Each row comes from the steps of one walk. Every step used is in the known rows, and no mark comes twice. Write the walk behind each row, first mark first.
In the rows, zero is written as 128.
Known rows
G, S, C, P: [150 120 145 123  76 124 149 144 121  97 111 102 137 148 126 160 138 124
  89 169 127 119 137 164 122]
C, S, R: [189 145  68 111 136  91 173 120 112 128  83 111 138 156 138 106 147 122
  90 138 116 118 127 135 155]
V, R, S, C, P: [148  91 185 118 108 120 149 117 117  82 104 111 154 162 128 149 137 104
  86 159 135 123 142 166  97]
G, S, C, P, J: [160 110 225 133  82 142 179 147  87  76 109 104 173 137 107 155 135 128
  46 160 139 137 116 180 132]
C, J, P, G, S, R: [171 166 104  88 153  82 166 159 112 174 110 129  94 141 138 149 146 161
  86 113  91 129 123 150 138]
S, R, N: [165 117 132  92  90  97 144 140 121 132  85 130 132 131 175 128 142 120
  56 172 100 132 120 169 128]
P, G, S, C: [151 117 113 138  73  97 147 155 147 110 154  98 124 136  84 152 117 204
  86 138 105 113 125 159 152]
R, V: [ 92 179  96 143 108 104 165 121 150 105 137 117 102 117 123 128 138 144
  82 153 154 119 129 145 125]
N, R, S, C, P, G: [138 160 165  82 100 132 181 166 127 115 130 110 127 137 105 161 134 149
  96 154 110 120 131 152 113]
R, S, C, J, P: [109 178 192 137 204 104 134 139 163 141 121 149 101 145 151 149 146 109
 115 131 135 117 151 174  60]
C, P, J: [149 129 228 132 107 150 176 145  80  80  99 123 173 129 117 138 141  92
  52 164 152 147 108 175 119]
J, C, P: [170 176 170 110 116 151 140 153 118  97 110 135 156 124 174 133 162  56
 102 158 145 145 129 175  97]
G, S, R, V: [127 158  72 114 113  82 184 121 127 133 125 104  94 130 135 141 143 170
  69 131 128 117 129 141 152]
J, C: [176 175 148 134 138 133 125 149 141  99 144 148 158 109 165 106 151  91
 101 129 147 154 115 180 110]
G, S, C: [149  91 115 152  83  94 137 138 146 102 146  99 134 143  97 145 119 189
  84 143 121 116 125 165 147]
V, R: [145 111 127 140  68  96  89  99 109  69 120 146 140 139 126 126 138 119
  85 117 134 136 113 150 118]
G, S, R: [180 104  87  98 135  81 158 133 103 152 100 123 119 147 135 130 139 155
  72 126 106 135 112 150 155]
S, C: [138 140 156 170 106  97 140 138 165 108 131 105 140 142  98 123 117 157
  96 145 135 119 128 153 137]
P, J, C, S, R, V: [154 198  94 122 113 104 206 119 124 106 117  99 130 129 147 125 156 139
  69 133 137 115 137 146 155]
G, S: [146  61  65 113  94 108 129 135 104  98 143 128 121 127 114 142 131 162
  73 152 125 133 108 170 130]
S, C, P: [142 153 176 136  97 126 148 144 135 103  99 107 141 147 129 145 137 101
  98 169 137 122 139 155 115]
J, P, C, S, R: [197 170 128  93 162  91 178 119 121 144  95 122 129 155 120 114 150 137
  93 139 118 111 126 125 126]
S, C, J, P: [110 214 189 148 181 104 123 151 168 146 117 147  97 138 150 148 149 109
 123 129 136 115 149 166  73]
J, C, S: [191 147  49 122 103 140 149 127 125  57 133 120 166 128 152 104 159  97
 104 153 140 120 135 167 129]
V, R, S, C: [144  52 166 148 127  89 139  99 140  78 136 113 158 162 100 131 115 159
  79 131 131 123 132 169 111]
S, C, J, P, G: [122 249 169 119 150 115 146 179 159 155 140 140  88 120 115 151 141 143
 121 123 108 118 137 151  93]
S, C, J: [ 90 179 136 212 163  85 151 161 176 113 144 123 102 150 115 140 113 144
  94 148 142 133 153 170 104]

Write each row's walk
[ 77 157  97 111  81 106 175 124 147  94 139 115 103 122 139 153 144 163
  81 156 155 108 127 142 133] -> N, R, V
[163 222 157  92 105 148 160 180 124 119 134 130 130 111 132 140 151 106
 107 143 115 141 123 159 109] -> J, C, P, G
[137 210 107 106 134  89 195 110 141 133 119 107 100 137 131 132 153 154
  84 137 135  99 141 126 129] -> J, P, C, S, R, V
[141 100 182 121 133 125 164 129 126  97 105 109 152 157 128 144 135 102
  89 172 139 125 142 167  96] -> R, S, C, P
[149  87 132 107  30 105  95 116 111  69 109 142 142 126 168 140 141 117
  58 164 109 132 120 177 110] -> V, R, N
[128  52 165 126 136  98 167 120 151  89 138 109 153 160 108 142 115 172
  80 152 135 117 130 168 115] -> N, R, S, C
[150 201  65 120 114  96 192 118 137 113 119 102 117 132 152 122 156 139
  81 131 134 111 143 141 150] -> J, C, S, R, V
[ 90 188 175 188 199  90 162 156 162 122 164 148  91 139  91 135 110 152
  79 164 155 146 136 159  64] -> P, C, J
[161  88 248 133  98 137 175 126  82  59 107 110 188 147 109 149 133 114
  44 150 143 140 119 181 115] -> V, R, S, C, P, J
[181 133  86  85 127  85 167 151 104 161 111 120 111 139 122 137 137 172
  77 119  92 133 110 144 158] -> P, G, S, R
[187 168 204 140 133 149 151 155 114  81 141 142 186 106 151 113 148  95
  71 127 151 162 106 195 118] -> P, J, C
[153 134 242 145  97 143 179 147  95  80 103 107 178 135 106 144 133 110
  54 162 145 138 117 176 127] -> S, C, P, J
[113   4 132  75 172 114 173 107 113  83 132 141 149 151 130 137 128 140
  71 161 146 134 115 175  86] -> N, R, S
[106 212 174 134 193 111 121 149 154 148 112 163  92 130 162 142 155  89
 119 132 139 124 140 166  60] -> C, J, P
[173 102 102  68  67  98 149 153 106 134 102 123 122 126 166 147 140 155
  51 167  80 129 119 175 137] -> P, G, S, R, N
[ 81 121 139 180 182  88 171 146 166 100 149 124 108 162 120 153 111 155
  82 151 143 130 155 180  88] -> N, R, S, C, J
[132 185  55 123 116  89 195 112 135 117 112  98 107 138 136 124 150 148
  81 141 134 105 142 131 153] -> C, S, R, V
[100 165 106 185 140  87 157 172 164 112 160 115  90 144 105 160 114 177
  86 142 122 129 151 174 113] -> P, G, S, C, J
[137 192  85 122 125  87 204 111 138 119 124 101 105 139 118 126 143 164
  75 144 137 105 139 126 141] -> P, C, S, R, V
[135  89 182 106 114 127 170 131 124  89 105 108 151 159 134 157 137 113
  88 172 138 119 140 166 101] -> N, R, S, C, P
[150 159 164  98  93 124 162 152 120 104 130 115 130 138 101 154 133 142
  95 139 107 125 132 151 111] -> V, R, S, C, P, G
[115 171 193 137 184  98 120 127 155 126 120 153 106 148 153 154 149 110
 113 118 131 116 151 172  60] -> V, R, S, C, J, P
[156 136 133 123  84 101 140 155 148 121 148 105 120 134  96 158 128 196
  97 132 102 108 128 160 138] -> J, P, G, S, C
